Every row comes from one small tree of marks. Brackets hold a mark, then the marks that hang from it, in the order of their numbers. Every link used is in the known rows. Which tree was each row made from?
Known rows:
[z_281 z_907]: [-2.50  0.80 -8.34 -1.52 -4.16 -1.24  3.70  4.99 -0.13  1.18 -0.10  0.35
  1.28  6.45  0.13  2.02 -0.78  0.69 -2.36  1.74  2.16 -2.77]
[z_907 z_551 [z_709 z_344] [z_903 z_116]]: [ 1.71  2.99  2.52  1.05  2.47 -1.59  2.38 -4.06 -0.07  1.03  4.70  1.40
  0.11 -7.02  0.29  0.85  3.86 -0.10 -2.03  5.01  0.60  0.08]
[z_907 [z_709 z_344]]: [-0.95  2.54  1.84 -5.91  0.05 -3.50  0.45  1.65 -0.72  3.15  3.86  0.07
  1.50  0.38 -0.19  1.94 -0.08 -0.38 -6.14  5.59 -0.44 -0.50]
[z_344 [z_709 [z_907 z_903]]]: [-1.61  0.39 -2.60 -0.87  3.69  2.11  2.74 -3.89  0.55  1.70  7.94  0.74
 -0.33  2.95 -0.48  3.03  1.08  0.82  0.41  1.07  1.41 -1.30]
[z_907 [z_551 z_281] z_709 [z_903 z_116]]: [ 2.40  1.35 -1.88  4.42 -1.11  0.05  1.89 -7.42  0.83 -0.44  3.74  2.06
 -0.81 -3.65  0.66  0.60  4.65  2.39  1.84  3.34  2.55 -0.98]
[z_344 [z_709 [z_907 z_551 z_903]]]: [ 0.75  1.51 -4.37  2.05  5.48  2.47  1.89 -4.19  1.63  0.91  8.38  1.88
 -0.42  2.98 -0.01  3.38  3.68  1.40  1.56  0.32  1.18 -2.38]
[z_551 z_281 z_907]: [-1.92  1.02 -8.44 -1.18  1.01 -2.34 -2.56 -0.86  2.86  4.07  0.41  2.12
  1.56 -0.27 -1.42 -1.47 -0.89  3.66 -0.41  3.17  3.03  1.53]
[z_709 z_907]: [-1.43  0.31 -3.28  1.27 -1.26 -0.38  1.75  0.54 -1.36  2.15  3.48  0.62
  0.32  4.01 -0.45  3.15 -1.11  1.10 -4.27  1.61  0.76 -0.91]
[z_709 z_344 [z_907 z_551 [z_903 z_116]]]: [ 1.89  1.99 -1.77  4.19  4.73 -0.12  3.93 -3.57 -0.95  3.03  4.97  1.55
 -0.57 -7.10 -0.40  1.24  2.43  0.27 -2.66  2.83  0.68  0.75]
[z_344 [z_709 [z_907 z_551 [z_903 z_116]]]]: [-0.92  0.51 -2.80  3.02  4.06  2.07  2.87 -8.08  0.46  1.16  7.12  1.77
 -1.12  1.30 -0.19  1.83  3.09  1.46  2.07  0.60  1.41  0.11]
[z_907 [z_551 z_281] z_709]: [ 2.36  2.36 -4.94  0.90 -1.22 -1.49 -1.50 -1.78  1.60  0.61  2.94  2.08
  0.45  3.11  0.74  2.10  3.59  2.85 -0.95  2.92  1.24 -3.12]
[z_551 [z_281 [z_907 z_709]]]: [-0.02  0.47 -7.43 -2.18 -5.44 -1.90  2.34  1.52 -0.35  1.28  0.05  0.18
  0.47  5.09  0.70  1.22 -0.01  1.34 -1.92  2.43  2.39 -3.12]
[z_907 z_551 z_709 z_903]: [ 2.64  3.15 -0.74  3.21  0.73  0.22  0.99 -0.58  1.56 -1.60  5.81  1.85
  0.44 -1.39  0.96  3.20  4.77  0.99 -0.59  3.02  1.01 -3.94]
[z_116 z_903]: [-3.32 -0.28 -1.50 -1.43 -1.68 -1.52  4.12 -3.78 -0.56  0.61  1.94  0.89
  0.90  4.01 -1.09  1.23  0.51  0.73  1.10  3.05  2.33  2.05]
[z_281 [z_907 z_551 z_709]]: [ 0.76  2.29 -5.58  0.87 -4.04 -1.95  1.57  3.60  0.13 -0.64  1.37  0.80
  0.82  6.58  1.47  2.60  2.54  0.28 -2.72  1.62  0.83 -4.55]
[z_709 z_344 z_907]: [-0.50  1.66 -2.38 -2.32  2.74 -2.04  2.08  1.93 -1.58  4.81  4.13  0.30
  0.74 -0.72 -0.87  2.18 -1.26 -0.01 -6.45  3.40 -0.27  0.26]
[z_903 [z_907 z_709]]: [-0.72  1.95  3.02  1.77 -4.76  0.36 -1.05  4.45 -1.08  2.26  3.22  0.31
  0.07  1.34  0.77  3.82  0.02 -1.13 -6.20  3.03  0.00 -0.36]
[z_709 z_344 [z_907 z_551 z_903]]: [ 3.69  3.29 -3.68  3.22  6.35  0.20  2.76  0.89  0.24  2.89  6.12  1.69
  0.08 -5.80 -0.21  2.73  2.98  0.33 -3.40  2.52  0.24 -1.76]
[z_709 z_344 [z_907 [z_551 z_281] z_903]]: [ 5.02  2.81 -6.53  3.22  6.36  0.53  2.38 -1.29  0.68  3.83  5.58  2.01
 -0.36 -6.72 -0.23  1.79  3.21  1.69 -1.66  2.41  1.18 -1.89]
[z_344 [z_709 [z_907 z_551]]]: [-0.88  1.22 -5.34  0.08  3.86  0.90  0.03 -3.62  1.09  2.16  6.60  1.68
 -0.04  7.10 -0.12  3.18  2.36  1.58 -0.13  0.21  0.38 -1.69]

Which tree is each row?
[ 2.30  1.15 -8.55  4.47  0.50  0.20  0.32 -1.73  0.54  2.37  3.27  2.19
 -0.22  2.89  0.14  2.46  2.16  3.01 -1.46  0.70  1.30 -2.31] -> [z_709 [z_907 [z_551 z_281]]]
[-2.83  0.49  5.35  2.94 -6.70  0.03  0.41 -0.73 -2.66  2.38  1.67  0.12
 -0.80 -0.19  0.39  1.98 -0.86 -1.20 -5.47  3.52  0.39  3.02] -> [z_903 z_116 [z_907 z_709]]
[ 1.36  0.89 -6.55 -0.29 -3.81 -0.11  4.00  0.43  0.30  0.19  1.88  0.29
 -0.01  0.55  0.79  1.54  1.51  1.35  0.08  2.53  3.10 -3.56] -> [z_551 [z_281 [z_907 z_709 z_903]]]
[ 1.38  1.20 -6.80  5.30  0.75  1.13  2.82 -6.17  1.87  0.58  2.63  2.85
 -0.40 -4.50 -0.18  0.46  3.94  3.58  3.46  2.41  3.61 -0.63] -> [z_907 [z_551 z_281] [z_903 z_116]]
[-3.04 -0.67 -1.02  0.10  2.15  1.78  3.88 -7.56 -0.54  1.94  6.91  0.66
 -0.94  1.93 -0.75  1.75  0.77  0.90  1.06  1.40  1.72  1.29] -> [z_344 [z_709 [z_907 [z_903 z_116]]]]
[ 3.65  4.39  0.52  0.22  4.09 -1.20  1.11  0.37  1.26  1.01  6.43  1.57
  0.81 -5.13  0.60  2.42  4.66 -0.04 -2.64  4.67  0.16 -2.81] -> [z_907 z_551 [z_709 z_344] z_903]
[ 3.98  3.74 -1.22  2.36  0.40  0.04 -2.41  3.45  0.45  4.44  3.22  1.68
 -0.25 -3.56  0.89  2.54  2.64 -0.03 -5.10  3.50 -0.21 -0.68] -> [z_903 [z_907 [z_551 z_281] [z_709 z_344]]]
[-0.51  1.27  5.96 -0.30 -1.98 -1.12  2.34 -0.44 -2.22  3.02  2.93 -0.09
 -0.15 -1.81 -0.23  1.81  0.72 -2.65 -3.80  4.21  0.20  3.88] -> [z_116 [z_903 [z_907 [z_709 z_344]]]]
[ 3.16  3.65 -3.97  0.42  0.93 -1.44  3.90  3.72  0.35  0.24  3.43  0.71
  0.65 -2.38  1.20  2.10  3.78 -0.91 -2.50  3.13  0.89 -4.34] -> [z_281 [z_907 z_551 [z_709 z_344] z_903]]
[ 3.34  2.49 -8.90  4.34  2.58  1.69  1.57 -1.73  3.33  0.47  3.93  3.04
  0.31 -2.98  0.12  2.01  4.49  3.59  2.90  2.11  3.16 -3.41] -> [z_907 [z_551 z_281] z_903]
[ 0.09  3.09  4.06 -1.10 -1.61 -0.66 -0.85  5.62 -1.44  4.37  3.69  0.05
  0.34 -2.22  0.34  2.99 -0.50 -2.10 -8.13  4.53 -0.84  0.57] -> [z_903 [z_907 [z_709 z_344]]]
[-0.08  1.26 -7.55  5.00 -1.87  0.58  5.77 -0.60  0.45 -0.73  0.77  1.53
 -0.02  0.04  0.51  1.06  2.72  0.98  1.42  1.19  3.02 -2.12] -> [z_281 [z_907 z_551 [z_903 z_116]]]
[ 2.10  1.77 -5.80 -2.47 -0.94 -1.28  4.14  1.40 -0.06  2.24  2.19  0.05
  0.33 -2.68  0.47  0.81  1.18  0.56 -1.69  3.73  2.34 -3.08] -> [z_551 [z_281 [z_907 [z_709 z_344] z_903]]]
[ 0.34  2.84  4.12  3.38 -1.69 -0.90 -0.61  0.26 -1.62  3.91  2.32  1.15
 -0.60 -4.24  0.56  1.47  1.59 -1.42 -6.03  4.07 -0.60  2.70] -> [z_903 z_116 [z_907 z_551 [z_709 z_344]]]
[-1.01  2.11  0.61 -0.17  0.91 -1.82 -1.11 -0.68  1.60  1.01  4.05  1.17
  1.28 -3.82 -0.50 -0.02  0.95  0.73 -1.97  4.04  1.79  0.02] -> [z_551 [z_907 z_709 z_903]]
[-1.24  1.52 -1.40  7.16 -3.10  1.38  0.12  0.14 -0.42  2.72  0.99  2.06
 -0.58 -0.78  0.19  1.83  1.39  0.38 -2.80  1.81  1.11  2.08] -> [z_903 z_116 [z_907 z_551]]
[-1.86  0.42  3.94  0.52 -3.22 -0.63  3.49 -5.13 -1.20 -0.59  4.09  0.35
 -0.14 -2.48  0.02  1.27  1.43  0.34 -1.26  4.42  1.90  0.64] -> [z_907 z_709 [z_903 z_116]]
[ 4.98  3.91 -2.84  0.48  4.16 -0.88  0.78 -1.28  1.81  1.80  5.50  1.96
  0.34 -6.56  0.51  1.57  4.84  1.70 -0.67  4.53  1.24 -3.08] -> [z_907 [z_551 z_281] [z_709 z_344] z_903]
[-1.16  0.37 -1.21  1.22 -0.78 -2.00 -0.48 -7.19  1.11  1.98  1.68  1.46
  0.07 -6.26 -0.76 -2.62  0.47  2.49  0.71  4.37  3.33  2.73] -> [z_551 z_281 [z_907 z_709 [z_903 z_116]]]
[ 1.39  2.58 -2.08 -2.54  3.95 -2.69 -1.49 -1.83  2.15  4.12  3.51  1.37
  1.06 -8.69 -0.90 -1.70  0.96  1.63 -1.68  5.50  2.09  0.99] -> [z_551 z_281 [z_907 [z_709 z_344] z_903]]
[ 1.43  2.46  3.98  2.43 -0.24 -0.84  1.03 -0.68 -1.17  2.46  3.26  1.08
 -0.29 -1.95  0.30  2.22  3.17 -2.11 -2.71  3.48 -0.18  2.56] -> [z_116 [z_903 [z_907 z_551 [z_709 z_344]]]]
[ 0.15  1.19 -4.43  7.20 -3.07  1.65 -0.52 -2.09  0.06  3.46  0.39  2.40
 -1.06 -1.82  0.19  1.06  1.47  1.74 -1.14  1.72  2.02  2.20] -> [z_903 z_116 [z_907 [z_551 z_281]]]
[-2.04  1.89  3.49 -1.95  2.27 -3.53  0.12 -3.46  0.27  3.09  3.22  0.73
  0.97 -8.65 -1.13 -2.28 -0.09 -0.15 -3.14  5.92  1.30  3.76] -> [z_551 [z_907 [z_709 z_344] [z_903 z_116]]]
[-0.46  1.71  3.20  6.22 -4.78  0.44 -0.79 -1.31 -1.43  1.60  1.96  1.39
 -0.94 -0.30  0.93  2.09  1.82 -0.65 -4.29  2.63  0.10  1.73] -> [z_903 z_116 [z_907 z_551 z_709]]
[ 0.98  1.26  0.29  6.33 -4.76  0.57 -1.14 -2.90 -0.80  2.39  1.42  1.72
 -1.38 -1.35  0.91  1.37  2.17  0.82 -2.70  2.54  1.08  1.55] -> [z_903 z_116 [z_907 [z_551 z_281] z_709]]
[ 1.64  3.92 -0.39 -2.30  2.22 -3.07 -0.95  1.53  0.58  2.30  4.31  1.43
  1.35 -0.04  0.45  2.21  2.89  0.51 -4.84  4.67 -0.79 -2.09] -> [z_907 z_551 [z_709 z_344]]
[ 3.35  2.46 -7.58  1.17  4.56 -1.19  0.58 -0.28  0.22  5.16  3.63  1.85
  0.16 -1.86 -0.34  1.68  1.70  2.00 -3.56  2.41  0.32 -1.18] -> [z_709 z_344 [z_907 [z_551 z_281]]]
